Every row comes from one small tree of marks. The marks that hang from a mark follow it in brackets, in the order of their numbers. Every link used is in the known rows. Which tree was each row made from?
Known rows
K_968[K_71[K_404]]: [-13   6 -11 -17  -2  33  -5  22 -30  21 -12  -3   9  18  11  -6  -2 -18
  -7  20   2  19  38   9  10  15  18]
K_71[K_66[K_702[K_404[K_557]] K_968]]: [  9 -12   7  -9  -3   9 -18  19 -15 -16   4  15   0  19 -23 -11  12  19
   1 -16  -3  -2 -38   4  16  -1   3]
K_71[K_404]: [  1 -10 -26 -23  -2  21  -4  12 -19   7 -11 -10   0   0  12   2 -17 -33
 -26   3   1  16  34   5   5   7  12]
K_968[K_71]: [ -8  10 -15  -6  -2  23  -1  25 -21  32  -9   2   2  15  12   0   5 -13
  -8  26 -10  27  39  -1  -2   9  10]
K_702[K_71 K_404[K_557]]: [ 28  15  13  17   5 -25 -22  -8 -22  -7  24 -18  13  18   7   6  17  -6
  -4  16 -34 -19  40  12 -39  -6 -12]
K_66[K_71[K_557] K_702]: [ -1 -16  -2  -7 -11   6   8  -1 -23  14  -1  23  -1   4 -27   5  24 -13
 -20  -7   4  24   8 -15   5 -22   5]
K_557[K_702[K_71[K_66] K_968]]: [-14   9   7 -15  21  -2  26   1  20   9 -20 -26   0   9   7   2   0  10
  15   1   7 -10 -13   0  -9  -7 -24]
K_557[K_66[K_702[K_71[K_404]] K_968]]: [ -4  -9 -23   1 -14   3  -3 -25  -8 -32 -23  -2  17 -28 -17  -4  -8  37
  -1  -1  14 -39   3  -2  13  -1  26]
K_71[K_66]: [ -5 -16 -25 -22  -1  15  31  39  -3  22 -16 -14 -10   6  10  15  -4 -23
 -18  -8  -2  16  11  12  13   3  14]
K_404[K_557]: [ 15  -6  -8  -5   4  -3  -6  17 -14  12   9   0 -18   8   4   9   0 -30
 -15 -12 -22  24  17  17  -8   9 -10]
K_404[K_557[K_66[K_702]]]: [  4  -8 -12   1   1  -9  -6  -5  -4  -9  -1   9   1 -10  -7  10  -3   6
 -20 -18  -1   0 -14  18   5  17   0]
K_404[K_66[K_702 K_968] K_557]: [ 13 -17  -6  10   2  -5 -31   6  -4  -2  14   6 -21 -12 -17  -4   5   5
  10 -33  -7  -2 -32  14  23  -1   1]
K_71[K_557[K_702[K_968]]]: [-17  12  17  -6  15  -5   5  -1  24  10 -13   2 -15  23  11  -6  -6  -9
   8  -6  11  33 -15 -22 -19  -2 -44]
K_702[K_71 K_404 K_557[K_66] K_968]: [ -7  28   8  45  -3 -45  14 -46  10 -32  17 -23   5   2  12   4   6  35
  13  23   7 -48  15  -1 -27   6 -27]
K_71[K_404 K_557[K_968]]: [-14   2  13 -28   1  19   1   2  -6  -6  -8   6 -14   8   8  -6 -19 -23
  -3   3  15  22   7 -20  -9  -1   9]
K_557[K_702 K_968[K_71[K_404[K_66]]]]: [-15  19  19  -6  22  27 -28  -5  21   9  -3  -7  15  -4  20 -22 -16   9
  26  17  10  -1 -17  -4  14   6   8]
K_71[K_404[K_66] K_557]: [ -1 -13   6  -9  -3 -13   0   5  -4  15   9 -25  -6   7  16  21  -2 -35
   2 -24  12  -1   9  14   4  -1   7]
K_66[K_71 K_968]: [ 15 -10 -34  10 -22  20   3  11 -11   7  -6  23 -16 -27 -18  -4  -6 -14
  -8  -4 -14  13  16 -11  22 -16   6]
K_557[K_968]: [ -2   9 -13 -13   6  34  -3  13   6   8  -9   5 -13 -10  12  -8 -31 -17
 -14  23  -7  27  19 -26  -3  -2   9]
K_404[K_557[K_66]]: [ 12  -4 -12   6  -3 -21   9   4   5  -4   4  -2  -8 -14   5  17 -11 -14
 -13 -16 -14  -2   1  28  -5  23  -7]
K_66[K_968]: [  9  -5 -33  -1 -13  21  -5  19   0   9 -11   9 -21 -12   0  -7 -21 -11
 -11   5 -12  21  19 -15  11   0   3]
K_557[K_66 K_702 K_968]: [  3  11  -6   1  11   6   3 -17  50  -9 -15   6   4 -29  18 -12 -38  18
  -6  17   3   5 -22 -22  -7   7  -6]
K_71[K_66[K_968] K_557[K_702]]: [ -4 -23   9 -19   0  -3  27  22  30  11 -14  12 -20  11  -8  -3   9  15
  15 -22   7  17 -41 -10  11 -11 -13]
K_404[K_557[K_66[K_702[K_71]] K_968]]: [  0  12  15   2  11 -14  -6 -29   2 -25  -2   3   4 -21 -15  -1  -3  26
   7   5  -5 -25 -15   4 -12   4   7]

Which tree is each row?
[ -2 -28  -4 -26  -8   9   4  30 -14  -8 -10   2 -24   3 -12   3  -1 -15
  10 -39   3  -2 -26  30  32  15  10] : K_71[K_66[K_968] K_404[K_557]]
[ -9   5   5   4  19  -5 -28   0  -5   0  11 -10 -19   3  -5   6  -2 -11
   7 -33   3   4 -28  20  12   9 -26] : K_404[K_66[K_702[K_968]] K_557]
[ 18  -3  -7  43  -7 -24 -15 -11  13  -5  33 -11 -17  -6   6 -10   8  18
  16   2  -8 -25   0  -6   8 -14  -5] : K_702[K_404[K_66[K_968]] K_557]
[-22   5  15 -16  -8  13   4  18 -29  20  -6   6   5  36   6   1  13 -15
   3   8  13  22  27   4  -4  12  11] : K_968[K_71[K_404 K_557]]
[ 25  -6   7  10  23 -22 -21   4  27  13  21 -14  -6  -5  10   3   4 -11
   9 -29 -21   1 -16  29  -2  -1 -28] : K_404[K_66 K_557[K_702]]
[ -1 -20  -6   2   2 -28  46   5  -3  12   7 -29 -18  14   0  16  29   4
   7   2  -1 -22  24  18  -6 -11   8] : K_702[K_71[K_66] K_557]
[  0   8 -20   8 -13  10  19 -14  15  -9 -10  18   1 -44  -5   2 -30  -4
 -10   6   1  -4   4 -13  15  -2  17] : K_557[K_66[K_71] K_968]
[ 25  10  15  10   8 -16 -34 -14 -31 -16  20  -6  24  24  -9  -3  23  11
  -9  18 -22 -16  21   6 -32 -12  -3] : K_66[K_702[K_71 K_404[K_557]]]
[ 25  -9  -1  16  -1 -29   9 -16  21  -8   9  18  10 -30 -12   6   4   2
   1 -23 -15  -9 -20  27   5   3 -26] : K_404[K_557[K_66[K_71] K_702]]
[  3  24  34  11   6 -14  -4 -28  45 -22   3  11  22   1  15 -13 -15  30
   5  24   8  -5 -27 -34 -29  -1 -14] : K_71[K_557[K_66 K_702[K_404] K_968]]
[-13  11   8  -1  -6  -8  21  -8  22  -5  -9   7  -9 -12   9   7 -21   1
  -2   4  12   4  -7 -23 -11   9   6] : K_71[K_557[K_66 K_968]]
[ 23  12   0  22  -7 -25 -10  -5   1 -18  18  -4  15   1  12  11  -7  -2
 -10  -2 -16 -18   7  20 -17  20  -8] : K_702[K_404[K_557[K_66]]]
[-12   6  -8  -1   1  13 -15  19 -18  24   3 -21  11   5  16   7   2 -23
   6   3   5  -2  24  22  19  15  25] : K_968[K_71[K_404[K_66]]]
[-23  27  28   2   6   9  -5  28 -22   3   4  -4   6  49   5   1  17  -2
  26   1   0   9 -20  19   4  28 -20] : K_702[K_404[K_557] K_968[K_71[K_66]]]
[-19   1  27 -28   6  12  -7 -25 -21 -16 -14   4   5  11 -10  -9   1   8
   4  14  18  -2   7 -25 -17 -16  19] : K_66[K_702[K_71[K_404 K_557[K_968]]]]
[-12  11  23  -4  10   1   1  12   8  32  -3  13  10  34  11  -6  23   3
  12  16  -2  32   7 -13 -18   0 -14] : K_968[K_71[K_557[K_702]]]
[ -5  -6  16   5  -1   5  -2 -10   3   4  11  15  -3 -17 -18   2   7  -5
   9 -13  12   6 -22 -20  16 -27  14] : K_404[K_66[K_71[K_557[K_968]] K_702]]
[ -7  28  24  17   6 -22   3 -28  38 -18   1  -3  17  13  14  -4 -12  22
  11   8  17  -5 -27 -22 -29  12 -43] : K_71[K_557[K_66 K_702[K_404 K_968]]]
[ 13  15  -8  17  -4  -9  -9 -29  -6 -24   5 -16  43 -10   1   4   4  32
 -20  33   0 -41  22  -9 -26  -7  16] : K_557[K_66[K_702[K_71 K_404]]]
[  2 -23 -14  14   9 -11  -2  -8   2  11  23 -10 -18  -3   1   2  17   6
  -6 -10   5  -4  -1   6  12 -12  -1] : K_404[K_66[K_702[K_557]]]
[-28  12   3 -24   4  38  21  38  -4  22 -19   2  -3  14   7  -5  -7  -4
   6  19   7  20  -4  -8  17   8  27] : K_557[K_968[K_71[K_66]]]
[  0 -21 -23  16 -20 -21  28 -23  -7 -17   3   5  -3 -28 -10   6   5  -1
  -7 -11  15 -26  12  21  21   7   8] : K_702[K_557[K_66[K_71[K_404]]]]
[-10  20  -7  19 -18  24 -22  -4  -8 -11  -8  21  31   1  -7 -23  -2  54
   3  31   9 -10 -10 -20  13  10  19] : K_557[K_66[K_702[K_404] K_968[K_71]]]
[ 16 -16   9  20  -9 -19   1 -10  32  10  11  16 -14 -23 -13  -1  15   5
  27 -29  -1  -1 -31  -7  19 -26 -17] : K_404[K_66[K_71[K_557[K_702]] K_968]]
[  1 -11   7 -21   2  35 -30 -11 -30 -22  -1  33   1 -14 -30 -17  -1 -13
  -2 -11   3  12 -18   1  22  -3   8] : K_66[K_71[K_404[K_557[K_968]]] K_702]
[ 15   1  11  -6  15 -11   8  -1  14   3   1 -25  30  15  10  -2  15  18
   0  24 -12 -27   6   1 -28 -19  -5] : K_557[K_702[K_71[K_66] K_404]]
[ -6 -19  -8 -30  -4   3  26  14 -19   6 -18 -34  10   8   5  17   5 -18
  -4  -4   4 -23  26  23   3  -2  26] : K_702[K_71[K_66 K_404]]
[  6 -12  -8  11 -23   1  13   8  -6   9  -1  28 -23 -10 -23   4  11 -11
   3 -17  -5  19   6 -17  12 -21   1] : K_66[K_71[K_557] K_968]
